What can hang from each mark:
T: B
U: B M P Q
C: Q
B: T U
W: Q
Q: C W
P: U
M: U

Known rows, with every way that one mark hangs from another:
(U M): [ 1.039  0.156  0.011  1.853 -1.110 -1.319  0.646 -0.487  1.065  2.074
  0.911 -1.778  0.629 -0.196  0.249  0.159 -0.927  1.199 -0.672 -0.776
 -3.358 -0.727  0.489 -0.066  2.616]
(M (U P Q)): [ 2.646  1.746 -2.482  1.788 -1.075 -1.521  1.832  0.949 -0.173  0.369
  0.831 -4.454 -0.009  1.441 -0.534 -0.653 -1.005  3.483  0.112  1.245
 -3.420 -1.629 -0.126 -0.401 -0.823]
(P (U (B T))): [ 2.434  2.235 -0.255  1.111 -0.346 -2.252  0.734 -0.378  2.228 -2.061
 -0.009 -2.584  1.180  1.000 -0.239 -0.143 -1.261  0.562  0.590  0.476
 -2.499  0.747 -0.475 -0.913  3.435]
(U (B T) M P Q): [ 2.050  0.975 -1.266  1.440 -0.289 -0.463  1.319 -0.158  0.087  0.859
 -0.400 -1.396  0.805 -0.009 -1.117 -0.801 -0.602  4.453  1.517 -0.767
 -4.024 -1.799  0.311 -0.501 -0.368]
(W Q): [ 2.904  1.462 -1.095 -1.680 -0.831 -1.403  0.424 -0.710  1.767  1.425
  0.736 -2.958  0.085  0.692  0.543 -0.091 -2.088  0.046  0.276  0.787
 -2.926 -0.270  0.275 -0.964  3.796]
(B T (U Q)): [ 3.665  2.553  0.461  1.515 -0.682 -3.289  1.600 -0.175  2.774  1.636
  0.430 -1.500  0.921  0.149 -0.893 -0.941 -1.147  2.073  1.119  0.235
 -2.341  0.112  2.696 -0.888  3.695]
(T (B (U P Q))): [ 4.552  2.101 -1.301  0.808  0.546 -1.129  1.162  0.425  1.691  0.410
  0.801 -2.428  0.333  1.694 -0.575 -1.512  0.430  3.404 -0.069  1.128
 -3.797 -1.164  1.381 -0.287  1.512]
(C (Q W)): [ 3.097 -0.534 -1.097  0.215 -0.984 -3.028  0.185  0.090  1.291 -0.036
  1.113 -3.527  1.299  0.504 -0.489 -0.527 -1.597 -0.310 -0.539  0.474
 -1.599 -0.734 -0.617 -0.827  4.729]
(T (B (U M (Q C)))): [ 3.667  2.729  0.023  1.606 -0.659 -1.141  1.126 -0.862  2.674  1.634
  0.291 -0.361  0.993  0.959 -0.117 -0.521  0.623  2.582 -1.731  0.070
 -3.730 -1.043  0.979 -0.303  3.891]
(T (B (U P))): [ 3.933  1.223 -0.971  1.320  0.285 -1.327  0.934 -0.058  2.223  0.092
  1.158 -2.323  0.556  1.682  0.133 -1.115  0.656  2.257 -0.573  0.872
 -2.846 -0.113  1.418  0.026  1.808]
(T (B (U (Q C W)))): [ 5.705  2.719 -0.344  1.737 -0.621 -2.082  0.626 -0.716  3.637  0.428
  0.176 -1.950  0.901  1.606 -0.697 -1.033  0.202  1.793 -2.307  0.576
 -2.555 -1.182  1.332 -0.084  4.733]
(W (Q C)): [ 3.218  2.112 -1.149 -0.563 -1.689 -1.049  0.192 -1.502  2.164  2.862
 -0.043 -1.431  0.139  0.400  1.336  0.642 -2.130  0.475 -0.960  0.906
 -2.522  0.327 -0.450 -1.121  4.071]
(M (U P)): [ 2.145  0.920 -2.170  2.537 -1.308 -1.615  1.684  0.426  0.439  0.118
  1.062 -4.465  0.197  1.441  0.292 -0.220 -0.948  2.251 -0.364  0.918
 -2.483 -0.311  0.011 -0.081 -0.704]
(T (B (U M))): [ 2.939  1.112  0.340  1.308 -0.090 -1.580  1.116 -0.601  2.855  0.406
  1.175 -1.592  1.167  1.139  0.022 -0.893  0.841  1.241 -1.302 -0.441
 -3.148 -0.509  1.725 -0.014  3.624]
(B U): [ 3.030  1.392  0.029  1.202 -0.799 -2.609  0.489 -0.041  3.025  0.505
  1.410 -2.235  0.530  0.502  0.061 -0.140 -0.361  0.815 -0.668  0.663
 -2.349 -0.008  1.726 -0.559  3.166]
(M U): [ 2.030  1.143 -1.316  2.041 -1.820 -2.681  1.331  0.249  1.613 -0.847
  1.354 -4.162  0.707  1.189 -0.079  0.082 -1.076  0.511 -0.800  0.736
 -1.861 -0.644  0.633 -0.746  1.815]
(T (B U)): [ 3.958  1.338 -0.336  0.760 -0.078 -2.208  0.734 -0.155  3.279 -0.592
  1.393 -2.071  1.043  1.358 -0.149 -0.854  0.369  0.806 -0.899  0.711
 -2.348 -0.526  2.095 -0.485  4.131]
(B T (U M Q)): [ 2.568  2.193  1.302  1.969 -0.713 -2.671  2.147 -0.574  2.431  2.569
  0.124 -1.032  1.207 -0.229 -0.701 -0.710 -0.632  2.476  0.710 -1.017
 -3.281 -0.145  2.353  0.034  3.242]
(M (U B P)): [ 2.293  0.853 -2.871  1.431 -1.238 -1.271  1.053  0.325  0.955 -2.459
  1.025 -4.250  0.539  1.647 -0.595 -0.339 -0.185  2.309 -0.633  1.076
 -2.313 -1.164 -0.303 -0.994 -1.063]
(M (U B)): [ 2.311  0.800 -2.098  1.237 -1.709 -2.375  0.800  0.034  2.035 -3.307
  1.278 -3.694  1.100  1.211 -0.928  0.026 -0.466  0.588 -1.039  0.937
 -1.725 -1.551  0.235 -1.696  1.524]
(U Q): [ 2.876  1.460 -1.188  0.675 -0.921 -1.920  0.336  0.652  1.018  1.055
  1.004 -2.199  0.081  0.193 -0.780 -0.385 -1.751  2.128  0.383  0.868
 -3.440 -2.191  0.633 -1.227  2.827]

Rows:
[ 3.093  3.447  0.360  3.068 -0.768 -0.914  0.945 -0.880  1.390  1.777
 -0.939 -2.996  0.415  1.101  0.114  0.026 -1.238  1.922 -2.156 -0.655
 -4.914 -0.402 -2.400  1.140  3.350] -> (P (U M (Q C W)))
[ 3.243  0.615 -0.920  0.674 -0.683 -1.019 -0.032 -0.348  1.710 -1.089
  0.204 -3.054  0.748  0.630 -2.101 -0.736 -0.383  2.012 -1.372 -1.105
 -4.052 -3.629 -0.050 -0.423  2.354] -> (U B M (Q W))
[ 4.137  2.471 -2.186  3.453 -1.662 -1.466  1.632 -0.084  0.901  0.848
 -0.164 -4.389  0.214  1.780 -0.238 -0.432 -0.991  3.336 -1.976  0.624
 -2.878 -1.108 -0.864  0.381 -0.101] -> (M (U P (Q C W)))
[ 3.998  3.128 -0.310  2.995 -0.925 -2.003  1.870 -0.439  2.040  3.478
 -0.442 -0.502  0.578  0.301  0.275 -0.522 -0.862  4.097  0.567  0.523
 -2.521  1.239  1.240 -0.180  1.448] -> (B T (U P (Q C)))
[ 1.424  2.981  0.083  1.398 -0.245 -0.993  1.228  0.127  0.524  1.018
  0.005 -3.065  0.299  0.759 -0.180 -0.133 -1.228  2.077 -0.055 -0.014
 -5.442 -0.827 -1.497  0.232  2.592] -> (P (U M Q))
[ 2.666  0.246 -1.681  1.479 -0.601 -1.329  0.604 -0.267  1.168 -0.436
  0.202 -1.688  0.784  0.373 -0.435 -0.583 -0.988  2.571  1.259  0.284
 -1.871 -0.175  0.846 -1.048  0.291] -> (U (B T) P)
[ 3.819  2.014 -2.146  2.573 -1.016 -1.734  1.834  0.557  0.555 -0.205
  0.581 -5.785  0.072  1.966 -1.055 -1.174 -1.079  2.883 -0.944  0.435
 -3.277 -1.912 -0.008  0.557 -0.603] -> (M (U P (Q W)))
[ 4.885  1.577 -2.501  1.759 -0.914 -0.309 -0.296 -0.329  1.353 -0.070
 -0.523 -2.340  0.079  0.939 -1.040 -0.459 -0.732  3.742 -1.700  0.559
 -3.150 -2.319 -1.244 -0.537  0.444] -> (U B P (Q C W))
[ 3.274  1.154 -2.086  0.729 -0.401 -1.133  0.717  0.386  0.611 -0.226
 -0.072 -1.907  0.500  0.439 -1.315 -1.005 -1.211  4.081  1.781  0.675
 -3.009 -1.617  0.763 -1.459  0.116] -> (U (B T) P Q)
[ 2.276  1.572 -2.105  1.617 -1.020  0.697  0.286 -0.438  0.127  1.583
 -0.514 -0.370  0.329  0.210 -0.348  0.042 -0.265  4.820 -0.804  0.021
 -4.501 -2.060 -1.719 -0.814 -0.494] -> (U B M P (Q C))
[ 3.420  1.793 -0.601  1.140  0.485 -0.444  1.547 -0.078  1.275  1.155
  0.641 -2.033  0.523  1.446 -0.494 -1.406  0.847  3.710 -0.431  0.048
 -4.613 -1.286  1.133  0.259  1.336] -> (T (B (U M P Q)))
[ 4.801  2.063 -0.068  1.201 -0.407 -2.658  0.649  0.232  3.062  0.451
  0.864 -3.485  0.301  1.008 -1.282 -1.151 -0.488  1.434 -1.144  0.238
 -3.124 -1.532  1.638 -0.102  3.372] -> (B (U (Q W)))
[ 2.967  3.074 -0.650  0.648 -0.298 -2.039  1.004  0.046  1.692 -2.024
 -0.384 -2.718  0.907  1.036 -1.086 -0.611 -1.452  1.809  1.138  0.692
 -3.558 -0.500 -0.654 -1.185  3.126] -> (P (U (B T) Q))
[ 2.007  1.294  0.885  3.217 -0.426 -1.788  2.234 -0.829  1.717  3.048
  0.127 -1.392  0.977  0.175  0.517 -0.667 -0.190  2.839  0.789 -1.071
 -2.842  1.650  1.715  0.880  0.719] -> (B T (U M P))
[ 1.829  0.976 -1.201  1.718 -0.278  0.049  1.178  0.512 -0.785  3.074
  0.513 -2.345 -0.215  0.242 -0.284 -0.547 -0.945  4.317  0.539 -0.402
 -5.177 -1.858 -0.558  0.236 -0.530] -> (U M P Q)
[ 1.230  1.892 -0.226  0.903 -0.201 -0.767  0.459 -0.549  1.450 -1.621
  0.261 -2.748  0.932  0.967 -0.132  0.257 -0.273  0.887 -0.959 -0.249
 -4.388 -0.310 -1.738 -0.359  2.429] -> (P (U B M))
[ 3.385  1.996  0.039  0.717  0.085 -1.461  1.264 -0.332  2.500  0.601
  0.912 -1.682  1.034  1.086 -0.727 -1.193  0.732  2.273 -0.909 -0.109
 -4.086 -1.763  1.655 -0.278  3.496] -> (T (B (U M Q)))
[ 2.901  2.469 -2.508  2.911 -1.810 -1.283  1.715  0.231  0.244  1.572
  0.109 -3.159  0.032  1.346  0.214 -0.051 -1.130  3.883 -0.951  1.320
 -3.086 -0.929 -0.955 -0.498 -0.475] -> (M (U P (Q C)))
[ 1.388  0.068 -0.849  2.235 -0.511 -0.554  1.061 -0.799  0.686  0.491
 -0.153 -1.204  1.096  0.025 -0.323 -0.417 -0.343  3.101  0.778 -1.073
 -2.877 -0.289  0.474 -0.271 -0.267] -> (U (B T) M P)
[ 2.886  1.887 -2.460  1.665 -1.171 -1.918  1.995  0.340  0.665 -1.747
  0.064 -3.651  0.802  1.279 -1.415 -0.980 -0.807  3.619  0.932  0.808
 -2.485 -1.544  0.511 -1.103 -0.846] -> (M (U (B T) P Q))
[ 3.143  1.542  0.136  2.806 -0.353 -2.472  1.801 -0.310  2.210  2.121
  0.402 -1.772  0.724  0.461  0.305 -0.785 -0.766  2.479  1.153  0.143
 -1.856  1.726  2.171  0.157  1.210] -> (B T (U P))
[ 3.553  1.532 -0.830  1.698 -1.527 -0.704 -0.273 -1.127  2.118  0.154
 -0.637 -1.460  0.940  0.311 -1.233 -0.151 -0.428  2.463 -2.602 -0.840
 -3.658 -2.745 -0.894 -0.528  2.842] -> (U B M (Q C W))
[ 2.820  1.789 -2.465  0.542 -1.495 -2.169  0.882  0.519  1.579 -2.945
  0.866 -3.954  0.784  1.332 -1.645 -0.353 -0.541  1.978 -0.607  1.258
 -2.777 -2.983  0.223 -2.027  1.310] -> (M (U B Q))
[ 3.008  0.964 -0.909  2.443 -0.202 -0.146  1.093  0.012 -0.184  2.542
  0.201 -3.606 -0.152  0.805 -0.808 -1.128 -0.925  3.831 -0.806 -1.139
 -4.861 -2.159 -0.423  1.287 -0.173] -> (U M P (Q W))
[ 2.888  1.568 -3.161  0.970 -0.986 -1.224  1.258  0.834  0.416 -2.104
  0.660 -4.307  0.358  1.622 -1.380 -0.630 -0.358  3.527 -0.145  1.318
 -3.266 -2.532 -0.462 -1.351 -1.309] -> (M (U B P Q))
[ 2.739  2.710 -1.851  2.321 -2.382 -2.234  1.394 -0.024  1.477  0.604
  0.483 -2.664  0.553  0.996 -0.259  0.290 -1.416  2.277 -1.408  1.205
 -2.407 -1.317 -0.270 -1.007  2.078] -> (M (U (Q C)))
[ 3.684  1.798 -0.105  2.197  0.028 -0.904  1.444 -0.110  1.537  2.117
  0.391 -3.310  0.102  1.110 -0.814 -1.238  0.246  3.542 -1.098 -0.831
 -4.694 -1.139  0.590  1.437  0.396] -> (B (U M P (Q W)))
[ 2.567  2.319  0.497  2.488 -0.155 -1.510  2.365 -0.269  1.171  3.166
 -0.188 -1.515  0.728  0.183 -0.358 -1.028 -0.387  4.208  1.198 -0.871
 -3.880  0.387  1.765  0.580  0.541] -> (B T (U M P Q))
[ 2.340  0.997 -2.108  2.397 -1.258 -2.086  1.762 -0.228  1.218 -1.870
  0.355 -3.632  1.084  1.250 -0.590 -0.613 -0.604  2.347  0.501  0.507
 -1.430 -0.131  0.619 -0.809 -0.658] -> (M (U (B T) P))
[ 2.122  0.931 -2.142  0.665 -0.269  0.459  0.363  0.224 -0.183  0.346
  0.202 -2.161  0.217  0.413 -1.186 -0.584 -0.203  4.283  0.179 -0.129
 -5.045 -2.830 -0.705 -0.753 -0.878] -> (U B M P Q)
[ 1.834  2.574 -0.637  0.368 -0.060 -0.545  0.573 -0.034  1.010 -1.358
 -0.044 -2.687  0.647  0.968 -0.957 -0.226 -0.608  2.129 -0.380  0.014
 -5.493 -1.796 -1.878 -0.595  2.293] -> (P (U B M Q))
[ 2.212  1.183 -1.309  1.822 -1.808 -3.115  1.430 -0.393  2.400 -2.596
  0.616 -3.313  1.609  0.887 -0.898 -0.273 -0.747  0.711 -0.002  0.326
 -0.763 -0.630  1.293 -1.504  1.990] -> (M (U (B T)))
[ 2.769  2.878  0.429  2.133 -0.074 -1.225  1.177 -0.188  1.084  0.551
 -0.107 -4.258  0.400  1.311 -0.551 -0.592 -1.267  1.435 -1.153 -0.804
 -5.302 -0.968 -1.536  1.165  2.959] -> (P (U M (Q W)))
[ 1.227  2.062  0.513  1.691 -0.362 -1.509  1.296 -0.987  1.711 -0.972
 -0.395 -2.263  1.481  0.738 -0.200 -0.113 -0.766  0.990  0.292 -0.782
 -3.477  0.724 -0.776 -0.221  2.818] -> (P (U (B T) M))
[ 1.973  3.451 -0.669  1.353 -0.702 -0.308  0.423 -0.629  1.408 -0.252
 -0.778 -1.428  0.770  0.812 -0.221  0.468 -0.631  2.446 -1.378  0.357
 -5.083 -1.010 -2.731 -0.704  2.460] -> (P (U B M (Q C)))
[ 2.054  1.155 -0.354  0.690 -0.949 -1.567  0.997 -0.440  1.394 -0.024
 -0.149 -0.938  1.340 -0.291 -1.579 -0.617 -0.884  2.608  0.933 -0.892
 -3.360 -2.073  0.949 -1.197  2.459] -> (U (B T) M Q)
[ 3.359  0.873 -2.931  0.050 -0.289 -0.297 -0.067  0.724  0.391 -0.838
  0.488 -2.418  0.051  0.797 -1.212 -0.761 -0.769  3.990  0.651  1.148
 -3.848 -2.951 -0.326 -1.577 -0.375] -> (U B P Q)
[ 4.617  1.148 -1.789  1.527 -0.309 -1.511  0.655  0.059  1.137 -0.714
 -0.389 -3.276  0.636  0.886 -1.844 -1.515 -1.080  3.478  0.666 -0.318
 -2.740 -1.890  0.793 -0.330  0.539] -> (U (B T) P (Q W))
